Every row comes from one small tree of marks. The marks that hang from a mark follow it in brackets, in alphabetical order. Every link used is in the known rows. Which tree was each row made from?
Known rows:
gava(bomod(gidemem) lukosef(gigog)): [ 39 -27  37 -59 -50   4 -15 -52  60 -87 -30  -1  -8   9   6 -18 -28 -22
   4 -21 -62 -39 -14]
lukosef(gigog): [  9  -7  19 -19   3 -11 -19  14  17 -31  -4  -3  30   9 -15  10  -4 -20
  23  -7 -19 -30  -9]
bubenut(bomod gidemem gigog): [-36 -52   2  65 -71  25  45 -24 -48  17  -4 -33   1   3 -86  -8  55 -32
 -46 -30  39  53   5]
gidemem(bomod): [  0 -20   5  17 -17  10  18  -4  13  26 -24  -7   5  15 -19 -17  13  30
 -15  -4   5   2  13]
kavu(bomod(gava(lukosef))): [ 28   7  20 -55   5   0 -17 -52  11   4   0  11  -3  34  55  12  -5 -22
 -11   2  -3   3  -2]
gava(bomod(bubenut lukosef)): [ 48 -27   8 -28 -18  10  43 -43  -1  -8 -41  -9 -35  25  39  -2  37 -20
 -28 -24 -16  -5 -27]
bubenut(bomod): [  0 -13   0  35 -19  16  17 -23 -25  14 -18 -18  -5 -11 -29 -16  17   6
 -13  -2  22  21  11]
kavu(bomod(bubenut(gidemem))): [-12 -10 -21  22  -7   3 -14 -42 -35  26 -23 -16  -4  26 -15  33  34 -25
 -59 -24  28  27  -2]
lukosef(gava): [ -2  14  18 -21   0   8 -39  15  36 -33  -1  -9  34   7  -8 -15 -11 -11
   8   9 -29 -39   5]
gigog(lukosef(gava)): [-33   5   7 -32 -17   2 -67  42  42 -38  23  -2  58  -3  -4 -27 -15 -16
  46  22 -19 -55  11]
gava(lukosef(gigog(bubenut(bomod)))): [-28 -33  34 -10 -52  28 -14 -28   5 -45  -1 -10  45 -16 -55  -2   2 -22
   4   5 -43 -12  -6]
kavu(bomod(gava(lukosef(gigog)) gidemem)): [ 49   2  39 -84 -17  -9 -32 -74  25 -41 -12  12  21  45  28  12   2 -43
  -1   1 -24 -21 -16]
kavu(bomod(gidemem)): [ 21  16 -16  -2  -9  -1 -16 -62 -16   7  -9   6  -3  14  18   4   8  16
 -28   3   4   9   9]
bomod(gava): [ 28   7  11 -28   3  -1  18 -12  -6  -3 -12   7  -9  10   5  -4  22 -19
 -10  10  17   5 -11]
lukosef(gigog(bubenut)): [-27  -2   9 -10 -25   4 -18  11   3 -41   5   6  53 -14 -43  13  11 -11
  10  14 -41 -31  -6]
gava(bomod(bubenut(gigog) gidemem) lukosef): [   8  -65   33  -41 -106   10   30  -86    6  -47  -37   -1  -24   24
   -2   12   23  -24  -59  -40  -53   11  -35]
lukosef(gava(bomod) gigog(bubenut(gidemem))): [ -22   -9    6   -8  -52   33  -34   10   53 -102  -21  -19   49  -17
  -80  -25   -2  -38  -12   -2  -63  -62   16]
kavu(bomod(gidemem lukosef)): [ 55  12  -1 -22   1   7   8 -66 -20  19   4   2  -2  29  56   0  28  -5
 -14   0   4   4  -5]
gigog(bubenut(gidemem) lukosef(gava)): [-80  -4  -9   4 -52  30 -59  39  22 -45  29 -11  70 -30 -75 -23   5 -25
  13  34 -18 -39  19]
lukosef(gava(bomod(gidemem)) gigog): [  38    3   25  -48  -39    6  -34  -21   72 -104  -45   -9   28    9
  -23  -35  -16  -15    5   -3  -67  -73    0]
bomod(bubenut gava(lukosef) gidemem): [ 38 -24  45 -74 -42   2   8 -80  -8 -25 -37   0 -16  29   7  24  27 -41
 -51   0  -9  10 -47]

Which tree is each row?
[-79 -14 -28  21 -53  23 -23  23 -16 -13  38   2  37 -35 -67 -11  18 -15
   5  24  14  -1  16] : gigog(bubenut(gidemem) lukosef)
[-12  -1  28  -2 -64  28 -35 -33   4 -76 -29 -19  73 -22 -93 -19  25 -14
 -16  25 -49 -45   3] : lukosef(gava gigog(bubenut(bomod(gidemem))))
[ 13  -2  25   1 -55  45   7 -54 -19 -35 -10 -24  42 -15 -42 -29  48 -18
 -26  30 -29 -21  -6] : gigog(bubenut(bomod(gidemem lukosef(gava))))
[ 48   7  22 -50  -6   7 -30 -73  -9  -8 -24 -12  34  48  40  13  44 -31
 -36  -1 -23 -31 -24] : kavu(bomod(bubenut gidemem lukosef(gava)))
[-54 -49   0  31 -80  10  10   1 -33  11  22 -11  35  -4 -40 -21  38 -11
  13  -3  23  20   7] : bubenut(bomod gigog(lukosef))
[-69 -50  14  16 -85  22 -19  39  30  -6  11 -23  70  25 -80 -32  35 -27
   0  -9   2 -16  19] : bubenut(gidemem(bomod) gigog(lukosef(gava)))
[-83 -38 -26  37 -76  32  -2  22  -5  15  10  -8  43 -25 -85 -25  32  10
  -9  21  18   4  29] : gigog(bubenut(gidemem(bomod)) lukosef)
[ -53  -71  -13    9 -103   11   17   -9  -11  -23  -14  -13   -2   10
  -45   -3   46  -36  -31  -30    6   16   -9] : gava(bomod(bubenut(gidemem gigog(lukosef))))
[ 36  -5  15 -39 -33   0  18 -67 -35  -8 -51  -2 -15  20 -14  16  54 -26
 -60   7  19  13 -39] : bomod(bubenut gava gidemem)
[ 68 -16  44 -31  -2   9  40 -24 -23  -7 -22 -17  16  28  -2 -13  56 -50
   5  -4  21  -9 -23] : bubenut(bomod(gava lukosef(gigog)))
[ 31 -39   2  -1 -24  20  50 -39  -8  -7 -37 -27 -46  22  -1  -4  48 -41
 -51 -37   5   9 -21] : gava(bomod(bubenut(gidemem) lukosef))
[ 38 -44  40 -67 -62   1 -10 -71  44 -82 -59  -8  -5  25  -2   6  -5 -32
 -28 -29 -63 -31 -35] : gava(bomod(bubenut gidemem) lukosef(gigog))
[ 37  -5  18  -8 -56  38  61 -77 -61  -1 -22  -9  -1  -9 -31 -20  80 -18
 -45  30  18  25 -15] : gigog(bubenut(bomod(gava gidemem lukosef)))
[ 53  27  14 -40   0  13 -32 -54  15 -15   0  -7  30  39  44 -10  18 -20
  -6   9 -25 -35  -3] : kavu(bomod(gidemem lukosef(gava)))
[ 35 -13  40 -84  -2 -16 -35 -56   7 -22 -32   5  24  60  34  43  18 -54
 -18 -16 -21 -23 -32] : kavu(bomod(bubenut gava(lukosef(gigog))))
[-43 -56   9 -15 -81   1  15   0 -41   5  -1  -8  21  27 -52  19  79 -67
 -35 -12  44  27 -30] : bomod(bubenut(gidemem gigog(lukosef)) gava)
[ 45  13  36 -42 -13  12 -10 -26  23 -36  -1 -14  24  21  14 -20  21 -31
   1   8 -28 -40 -21] : bomod(gidemem lukosef(gava))
[ 19 -32  27 -31 -74  -8  43 -65 -50  -6 -39   0   1  35 -25  30  78 -37
 -73  -9   6  30 -49] : bomod(bubenut(gigog) gava gidemem)
[ 23 -37  31 -19  -5   1  11  -7 -17 -15 -16 -28  16  39 -25  30  59 -76
 -20 -34   6 -12 -42] : bomod(bubenut(gidemem) lukosef(gigog))
[ 11 -11  10 -31 -30  12 -19 -21  38 -55 -58 -14   5  11  -4 -11   4 -10
 -33 -11 -47 -46  -6] : lukosef(gava(bomod(bubenut)))
[ 32  -9  15 -36 -54  13 -19 -58  32 -67 -66 -12  -3   9 -16 -18  10  -7
 -53  -6 -48 -41 -12] : lukosef(gava(bomod(bubenut gidemem)))
[  8   1   5  11 -65  34  36 -75 -59 -11 -35  -3   2 -26 -66 -17  56   1
 -58  37  17  24  -4] : gigog(bubenut(bomod(gava gidemem)))
[  39   -5   26  -69  -30   -3  -13 -109  -15   -4  -37    6  -10   45
   34   31   27  -31  -59   -3   -4   13  -31] : kavu(bomod(bubenut gava(lukosef) gidemem))
[ 37  22  11 -35  27   5 -33 -21  18  -1  12  -8  35  39  58  -7  11 -23
  11   0 -23 -37   5] : kavu(bomod(lukosef(gava)))
[-66 -13 -23   0 -74  38 -42  23  42 -74   3  -8  40 -36 -69 -46  -2 -14
   4  23 -33 -48  28] : gigog(bubenut(gidemem) lukosef(gava(bomod)))
[ 23 -44  34 -23 -66  -4  50 -59 -49   7  -8  -9   7  40   1  28  81 -43
 -52 -24  -9  24 -55] : bomod(bubenut(gigog) gidemem lukosef)
[ 27 -43  32   4 -10  18  32   8  19  11 -15 -32  26  40 -40 -12  43 -38
   0 -27  12 -11  -4] : bubenut(gidemem(bomod(lukosef(gigog))))
